Each row was made from one path, in order. Every step used is in the known rows, and no mark comes twice. Write each row's path.
Known rows:
pono -> libus: -19; 1; 28; 18; 0; -6; 20; 4; -28; -19; 19; -25; 39; 28; 21; -13; -47; -9; -30; -23; -17; -19; -11; -56; -23; 1; 7; -47; -5; -47; -16; 9; 17; -26; 34; 13
lepuz -> rodip: -31; 13; 42; 24; -5; 7; -2; -7; -11; -10; -10; -21; 9; 13; 14; -13; -14; -59; -15; 8; -30; -34; -28; -26; -2; -4; 44; -28; 28; 1; -5; 19; 73; -30; 0; 3
datez -> libus -> lepuz -> rodip -> divezes: -31; 12; 49; -10; 1; 21; 1; -16; 6; 16; -9; -24; 11; 13; 43; -2; -7; -68; 0; 46; -7; -4; -8; 36; -34; 13; 20; -15; 8; 0; 5; 7; 58; -43; -19; 37
benan -> pono -> libus -> lepuz -> rodip: -31; 7; 56; 9; -2; 2; 13; -11; -26; -17; 1; -27; 24; 21; 26; -9; -25; -94; 10; 0; -12; -56; -18; -13; -20; -21; 44; -30; 17; 16; 8; 14; 60; -24; 7; 3
rodip -> divezes -> libus: -24; 2; 34; 19; 5; 19; -19; 1; 9; 12; -9; -33; 53; -21; 4; -14; -13; -52; -32; 0; -36; 17; 8; -22; -14; 40; 64; -25; 2; -41; -3; 14; 40; -9; -7; 23
datez -> libus -> lepuz: -18; -20; 43; 24; 23; 13; -5; -3; -8; 8; -34; -24; 24; 35; 15; -16; -23; -3; 20; 20; 0; -18; 3; -22; -43; -5; 17; -26; 18; 6; -16; 2; 51; 0; -22; 21
datez -> libus -> pono -> benan: -36; 22; 19; 40; 25; 6; -4; 25; -29; -48; -26; -13; 38; 27; 6; -25; 0; 23; -19; -7; -22; -30; -42; 13; -64; 27; 25; -18; 25; -66; -45; 8; 96; 2; 24; 6
divezes -> rodip -> rifo: -16; 21; 31; 8; -13; -4; -23; 29; -3; -1; -6; -43; 24; -4; -17; -30; -3; -21; -28; -8; -11; -30; -7; -66; -23; 21; 77; -2; 5; 19; -22; 15; 14; 16; 8; 2
rodip -> rifo -> libus -> datez: -34; 13; 15; 3; 1; 1; -26; -7; -15; 3; 8; -11; 39; -11; -8; 9; 27; -34; -50; -2; -36; 34; -3; -20; -35; 21; 7; -37; 17; -63; 20; -1; 60; -2; -7; 27
lepuz -> rodip -> rifo -> libus -> datez: -37; 15; 21; 1; -5; 1; -24; -7; -16; 5; 9; -10; 31; -12; -3; 9; 26; -51; -46; 2; -36; 28; -7; -10; -26; 15; 12; -37; 20; -52; 25; 1; 66; -7; -5; 22
divezes -> libus: -21; -8; 31; 43; 7; 11; -21; 8; -2; 2; -17; -31; 54; -13; -14; -21; -23; -34; -30; -22; -42; -2; 3; -61; -3; 26; 70; -32; 15; -34; -13; 17; 44; 7; -1; 3
benan -> pono: -41; 12; 37; 22; 28; 6; -9; -32; -20; -85; -22; -24; 54; 2; 7; -10; 1; -17; -31; -33; -36; -46; -14; -45; -43; 28; 15; -33; 25; -31; -13; 12; 88; 15; -15; 0
pono -> rodip: -9; 8; 14; 34; 9; -2; -1; 3; -12; -41; -2; -17; 54; 4; -12; -5; -33; 18; -21; -24; -13; -2; 2; -39; -24; 25; -23; -44; 3; -30; -29; 2; 55; -20; -11; 23
pono -> benan: -27; 28; 19; 26; 18; 3; 3; -2; -23; -34; -14; -32; 51; 18; -4; -33; -10; -10; -33; -29; -28; -33; -32; -19; -46; 20; 46; -36; 22; -50; -33; 8; 98; 15; 30; 6
rodip -> lepuz -> libus -> pono -> benan: -33; 28; 28; 28; 22; 9; -13; 23; -25; -55; -10; -21; 52; 21; -21; -14; 10; -18; -12; -13; -25; -54; -44; -9; -82; 28; 31; -17; 9; -60; -32; 8; 89; -13; 22; 26
rifo -> libus -> pono -> rodip: -25; 0; 11; 39; 12; 0; -8; 23; -23; -69; 2; 4; 52; 0; -23; 9; -1; 19; -9; -4; -19; 10; -7; 3; -43; 29; -21; -24; 1; -67; -26; -5; 53; -45; -24; 17
rifo -> libus: -40; -23; 21; 17; 12; 9; -7; -16; -17; -50; 1; -13; 32; 0; -9; 6; 13; -7; -27; 4; -39; 17; -10; -16; -29; 14; 29; -26; 20; -60; -9; -7; 63; -23; -27; 8
lepuz -> libus: -23; -5; 33; 31; 15; 27; -17; 0; 1; -24; -1; -30; 43; 21; -37; -4; -16; -23; -10; -21; -24; -32; -35; -75; -52; 20; 33; -40; 14; 4; -12; 15; 58; 6; -16; 47
rodip -> divezes -> libus -> rifo: -38; 7; 43; 17; 9; 14; -30; 1; 6; 37; 0; -32; 42; -18; 5; -1; -3; -68; -52; 2; -23; -14; -8; -69; -25; 28; 76; -22; -14; -54; -23; 14; 17; -5; -8; 19
pono -> libus -> divezes -> rodip -> lepuz: -2; -10; 42; 7; 3; -15; -30; 6; -5; 22; 5; -31; 28; 22; 6; 11; -34; -42; -22; -4; -14; -44; 40; -56; -65; 2; 23; -7; -1; -12; 0; -5; 10; -77; 1; 16
rifo -> libus -> pono: -48; -7; 23; 39; 17; 10; -16; 23; -22; -58; -5; 8; 29; 10; -16; 3; 38; -8; -3; 24; -37; 2; -27; 6; -51; 16; 29; -1; 10; -88; -14; 1; 49; -44; -24; 11
lepuz -> libus -> datez: -23; 13; 22; 22; 17; 17; -31; -1; -3; 24; 11; -17; 48; 17; -31; 6; 0; -43; -32; -22; -32; 5; -20; -57; -59; 20; 4; -54; 17; -30; 21; 11; 69; 9; -8; 52
lepuz -> rodip -> divezes -> libus -> rifo: -41; 10; 48; 16; 3; 15; -27; 0; 5; 40; 3; -32; 33; -19; 10; 0; -5; -86; -50; 7; -24; -21; -12; -58; -17; 22; 83; -21; -9; -42; -19; 16; 24; -11; -6; 13
libus -> pono -> rodip -> lepuz: -12; 9; 33; 14; 10; -12; -23; 9; -16; -53; -13; -12; 39; 6; 9; 13; -8; 12; -13; 15; -16; -31; 22; -33; -51; 27; -53; -16; -17; -60; -25; -6; 35; -90; -15; 26
datez -> libus -> divezes -> rodip: -5; -23; 25; 44; 12; 5; -32; 20; 6; 50; -8; -25; 21; 31; -16; -6; -44; -24; -17; -19; -11; -14; 18; -31; -60; 2; 78; -7; 37; 30; -6; 4; 35; -10; -14; 8
benan -> pono -> rodip -> divezes -> libus: -23; 5; 30; 17; 9; 13; -16; -5; 2; -25; -6; -31; 70; -32; 2; -5; -21; -40; -35; -19; -32; 10; 16; -13; -22; 53; 35; -32; -1; -38; -8; 10; 53; -6; -13; 21

Write each row's path:
-34; 4; 29; 57; 14; 12; -28; 40; -12; -22; -18; -4; 45; 1; -17; -16; 16; -26; -6; 6; -39; -12; -19; -24; -33; 25; 60; -5; 7; -69; -17; 18; 36; -23; -6; 6  divezes -> libus -> pono
-29; -10; 41; 3; 4; 9; -7; -9; -12; -21; -12; -25; 39; 3; -9; -9; 18; -52; 14; 20; -10; -12; 3; -19; -36; -5; 50; -12; 6; -11; 2; -5; 37; -4; -24; 20  rodip -> rifo -> libus -> lepuz
-25; 4; 54; 11; -7; 4; 13; -2; -21; 7; 2; -26; 17; 26; 23; -11; -29; -92; 13; 9; -9; -46; -17; -16; -13; -27; 48; -29; 11; 15; 6; 14; 48; -33; 11; 6  pono -> libus -> lepuz -> rodip
-21; 12; 20; 33; 11; 7; -35; 7; -5; 44; -2; -19; 55; -7; -12; -6; -4; -50; -46; -23; -43; 26; 6; -45; -25; 24; 33; -48; 18; -57; 20; 13; 59; 10; 3; 21  divezes -> libus -> datez
-18; 0; 32; 9; 10; -11; -22; 7; -20; -63; -7; -9; 39; 0; 5; 22; -1; 11; -14; 18; -19; -20; 23; -20; -54; 28; -53; -15; -14; -70; -22; -12; 39; -94; -23; 24  rifo -> libus -> pono -> rodip -> lepuz
-27; 6; 54; 18; -1; 9; -1; -6; -11; 7; -13; -24; 14; 21; 12; -15; -9; -92; 16; 19; -15; -44; -18; -13; -13; -21; 55; -21; 22; 22; 5; 15; 66; -24; -8; 7  libus -> lepuz -> rodip
-39; -6; 25; 2; -8; 4; -11; -9; -17; -56; -3; -20; 31; -19; -7; -1; 23; -11; -34; 9; -32; 10; -10; -27; -16; 23; 38; -16; 14; -44; -13; -3; 44; -8; -13; 11  rodip -> rifo -> libus
-26; 21; 27; 13; 4; 11; -31; 1; 2; 53; 4; -18; 46; -13; 5; 1; 0; -81; -46; -5; -39; 32; 5; -10; -24; 29; 31; -40; 13; -48; 31; 13; 63; -8; 0; 31  lepuz -> rodip -> divezes -> libus -> datez
-43; -3; 32; -2; -17; 5; -7; -10; -18; -53; -1; -20; 18; -21; 1; 1; 20; -35; -31; 14; -32; 1; -18; -12; -5; 15; 45; -15; 21; -25; -7; 1; 54; -20; -11; 3  lepuz -> rodip -> rifo -> libus
-16; -12; 45; 31; 14; 14; -15; 6; -2; 19; -20; -33; 55; 6; -14; -22; -12; -68; 17; -1; -18; -19; 12; -43; -27; -2; 75; -23; 5; -4; 1; 10; 40; 8; -15; 13  divezes -> libus -> lepuz
-44; 20; 16; 32; 22; 5; -3; 17; -33; -64; -8; -11; 48; 13; -13; -17; 25; -9; -19; -9; -33; -23; -42; 23; -63; 23; 47; -14; 18; -89; -31; 2; 96; -10; 17; 6  rifo -> libus -> pono -> benan
-25; -5; 32; 28; -14; 9; -24; -28; 0; -8; -12; -6; 36; -12; -1; 13; -1; -78; -31; -3; -27; -7; 11; -19; -24; 0; 64; -13; 39; -11; 20; 0; 43; -34; -2; 37  lepuz -> rodip -> rifo -> libus -> divezes
-28; 2; 38; 35; 19; 13; -36; 44; -10; -30; -3; -12; 31; 26; -36; 4; 16; -22; 10; 13; -23; -45; -26; -37; -84; 21; 26; 2; -2; -34; -15; 10; 34; -49; -21; 32  divezes -> rodip -> lepuz -> libus -> pono
-9; 18; 32; 18; -16; -3; -31; 20; 4; 18; -9; -36; 30; -6; -18; -22; -9; -47; -29; -13; -10; -30; 7; -64; -31; 14; 89; 2; 16; 29; -8; 13; 9; 4; 10; 17  libus -> divezes -> rodip -> rifo
-11; 5; 35; 18; 8; -11; -27; 15; -14; -46; -15; -15; 47; -5; 4; 11; -13; 2; -14; 9; -20; -26; 27; -35; -45; 32; -38; -16; -16; -60; -23; -3; 32; -84; -13; 20  divezes -> libus -> pono -> rodip -> lepuz
-29; 21; 22; 9; 14; -7; -5; -11; -31; -7; 19; -15; 55; 14; 16; 5; -17; -37; -50; -38; -28; 0; -4; -39; -47; 14; -19; -60; 9; -66; 21; 7; 58; -1; 22; 21  benan -> pono -> libus -> datez
-3; -14; 25; 36; 3; -4; -19; 22; -3; 50; 19; -29; 35; 30; -21; -5; -49; -57; -18; -35; -10; -24; 19; -46; -60; -8; 89; -12; 18; 14; 5; 6; 11; -20; 9; 8  pono -> libus -> divezes -> rodip
-37; 32; 23; 33; 19; 10; -9; 26; -20; -34; -13; -21; 59; 2; -7; -26; 10; -32; -21; -11; -31; -24; -34; 19; -57; 36; 61; -13; 10; -78; -28; 11; 84; -1; 26; 13  rodip -> divezes -> libus -> pono -> benan
-20; 12; 20; 27; 20; -3; -2; -17; -22; -90; -7; -19; 68; -7; -6; 0; -27; 12; -27; -43; -17; -25; 2; -33; -39; 36; -31; -46; 11; -28; -27; 3; 81; -5; -17; 10  benan -> pono -> rodip
-29; 15; 20; 4; 9; 13; -5; 2; -1; -40; 10; -6; 44; -5; 9; 12; 10; -16; -17; 26; -12; 28; -1; 39; -54; 45; -17; -15; -14; -67; -9; -5; 47; -59; -27; 49  rifo -> libus -> pono -> rodip -> divezes
-20; 12; 28; 9; 15; 10; -38; -3; -4; 22; 6; -20; 45; 14; -20; 17; 0; -42; -33; -11; -30; -5; -5; -58; -66; 22; -18; -50; 8; -35; 22; 5; 62; -21; -9; 53  rodip -> lepuz -> libus -> datez
-7; 16; 32; 13; -21; -7; -21; 23; -2; 15; 3; -38; 33; -2; -10; -20; -22; -45; -32; -19; -5; -31; 7; -65; -31; 10; 82; -4; 9; 23; -8; 12; -4; -1; 24; 17  pono -> libus -> divezes -> rodip -> rifo
-36; -7; 50; 12; -2; 10; 1; -12; -15; -9; -6; -20; 13; 13; 8; -4; 2; -91; 14; 22; -21; -28; -16; 5; -16; -20; 56; -19; 25; 9; 9; 7; 70; -31; -20; 4  rifo -> libus -> lepuz -> rodip
-10; -5; 41; 4; 11; -11; -32; 13; -5; 5; -5; -38; 19; 20; -1; -1; -16; -18; -19; 8; -20; -42; 26; -54; -60; 12; 19; -5; -4; -16; -15; -2; 28; -64; -16; 3  divezes -> rodip -> lepuz
-22; -7; 27; 31; -8; 9; -26; -27; 1; -12; -13; -6; 44; -12; -7; 13; 1; -61; -33; -7; -27; 1; 17; -29; -33; 6; 60; -14; 34; -22; 15; -2; 36; -29; -4; 41  rodip -> rifo -> libus -> divezes
-11; -8; 33; 51; 9; 24; -31; -22; 13; 14; -10; -13; 54; 16; -28; 10; -26; -68; -16; -27; -22; -28; -1; -62; -56; 4; 56; -32; 34; 12; 16; 10; 47; -17; -6; 69  lepuz -> libus -> divezes
-38; -7; 38; 27; 19; 9; -21; 1; -7; 20; -17; -22; 12; 17; 20; 0; -19; 13; -47; 9; -9; -24; -20; -74; -32; 15; 23; -30; 7; -37; -46; 8; 31; 1; -11; 11  datez -> libus -> rifo
-35; 34; 19; 39; 23; 4; -4; 24; -29; -48; -16; -15; 50; 20; -10; -29; 14; -12; -16; -12; -27; -38; -43; 3; -62; 22; 45; -16; 17; -74; -35; 10; 92; -2; 27; 8  libus -> pono -> benan
-17; -4; 40; 8; 17; 11; -25; -12; -8; -66; -1; -33; 56; 7; -26; 19; -23; -11; -14; -24; -17; -52; -6; -70; -69; 35; -30; -40; 0; -3; -15; 3; 64; -33; -24; 51  benan -> pono -> rodip -> lepuz -> libus
-47; 5; 26; 29; 4; 7; -20; 27; -21; -65; -9; 3; 28; -3; -14; -2; 47; -7; -9; 28; -32; -4; -28; -1; -42; 22; 35; 6; 7; -75; -16; 3; 37; -36; -15; 13  rodip -> rifo -> libus -> pono
-5; -11; 25; 43; 9; 3; -32; 18; 8; 51; 4; -28; 33; 25; -33; -8; -30; -57; -15; -25; -18; -21; 17; -44; -60; -2; 97; -4; 28; 21; 4; 7; 30; -11; -10; 9  libus -> divezes -> rodip
-34; 25; 42; -6; -2; 18; -1; -19; 7; 2; 0; -24; 15; 5; 35; -4; 0; -71; -21; 34; -22; -2; -16; 23; -24; 22; 27; -18; 7; -20; 6; 12; 58; -48; -10; 37  lepuz -> rodip -> divezes
-18; 21; 22; -1; 7; 12; -1; -11; 5; -18; 5; -21; 47; -3; 16; 1; -14; -17; -26; 12; -9; 19; 5; 10; -41; 43; -18; -30; -12; -42; -11; 0; 48; -42; -17; 50  pono -> rodip -> divezes
-36; 1; 12; 14; 14; 5; -23; -11; -16; 6; 11; -5; 42; 2; -11; 13; 21; -33; -44; -5; -42; 39; -3; -14; -42; 15; 1; -44; 22; -75; 24; -4; 73; -11; -16; 23  rifo -> libus -> datez
-49; 8; 31; 27; -2; 7; -18; 26; -23; -61; -8; 3; 19; -3; -8; 1; 45; -27; -6; 32; -31; -10; -32; 7; -33; 18; 40; 8; 11; -65; -13; 6; 42; -42; -13; 9  lepuz -> rodip -> rifo -> libus -> pono
-38; -3; 21; -1; -4; -1; -8; -15; -23; -93; -2; -20; 47; -30; -10; 8; 14; 2; -36; -11; -26; 5; -2; -18; -22; 35; 9; -24; 12; -40; -18; -7; 57; -6; -20; 9  benan -> pono -> rodip -> rifo -> libus
-14; -13; 43; 10; 13; 12; -34; 13; 2; -8; 6; -42; 35; 23; -37; 8; -21; -29; -8; -11; -18; -51; -8; -78; -77; 21; 27; -23; 1; 17; -11; 6; 42; -29; -23; 37  divezes -> rodip -> lepuz -> libus
-39; 10; 42; 15; 13; 10; -27; -6; -1; 4; 2; -32; 57; -26; 3; 5; -8; -63; -55; -14; -19; -20; -2; -61; -32; 38; 55; -27; -14; -53; -26; 11; 31; 1; -14; 14  benan -> pono -> rodip -> divezes -> libus -> rifo
-26; 0; 55; 25; -4; 12; -7; 0; -8; 16; -15; -29; 24; 5; 6; -15; -16; -104; 13; 10; -22; -38; -11; -16; -3; -14; 78; -22; 23; 22; 7; 18; 63; -16; -6; 3  divezes -> libus -> lepuz -> rodip
-13; 0; 34; 14; 12; -11; -23; 11; -17; -51; -21; -10; 32; 11; 18; 15; -18; 33; -13; 20; -11; -26; 22; -27; -53; 30; -67; -18; -10; -55; -31; -8; 39; -87; -17; 25  datez -> libus -> pono -> rodip -> lepuz
-26; -15; 40; 2; 4; 6; -12; 5; -9; -7; -4; -31; 35; 6; -21; -10; 14; -56; 16; 16; -8; -15; 7; -17; -45; -6; 71; -5; 5; 3; 1; -5; 34; 1; -29; 11  divezes -> rodip -> rifo -> libus -> lepuz
-16; 30; 25; 24; -16; -4; -19; 32; -12; -49; -16; -20; 50; -27; -11; -18; -1; -2; -24; -7; -12; -14; -5; -44; -10; 40; 20; -13; -5; -25; -31; 13; 20; -6; 9; 21  divezes -> libus -> pono -> rodip -> rifo
-26; 31; 52; 0; -23; 3; -9; 4; -8; -13; -21; -34; 17; -8; 13; -25; 5; -69; -6; 18; -9; -45; -18; -41; 1; 0; 58; -11; 12; 28; -7; 19; 36; 0; 12; 18  libus -> lepuz -> rodip -> rifo
-26; 24; 27; -5; 15; 10; -1; -25; -1; -53; 2; -23; 56; -10; 20; 6; -8; -22; -31; -2; -12; 4; 5; 17; -50; 50; -24; -31; -6; -39; -10; 1; 66; -30; -23; 43  benan -> pono -> rodip -> divezes
-43; 28; 18; 24; 13; 3; -5; 21; -33; -68; -11; -15; 48; 4; -12; -20; 29; -9; -23; -7; -29; -25; -42; 16; -59; 27; 48; -9; 16; -79; -32; 3; 87; -3; 24; 6  rodip -> rifo -> libus -> pono -> benan
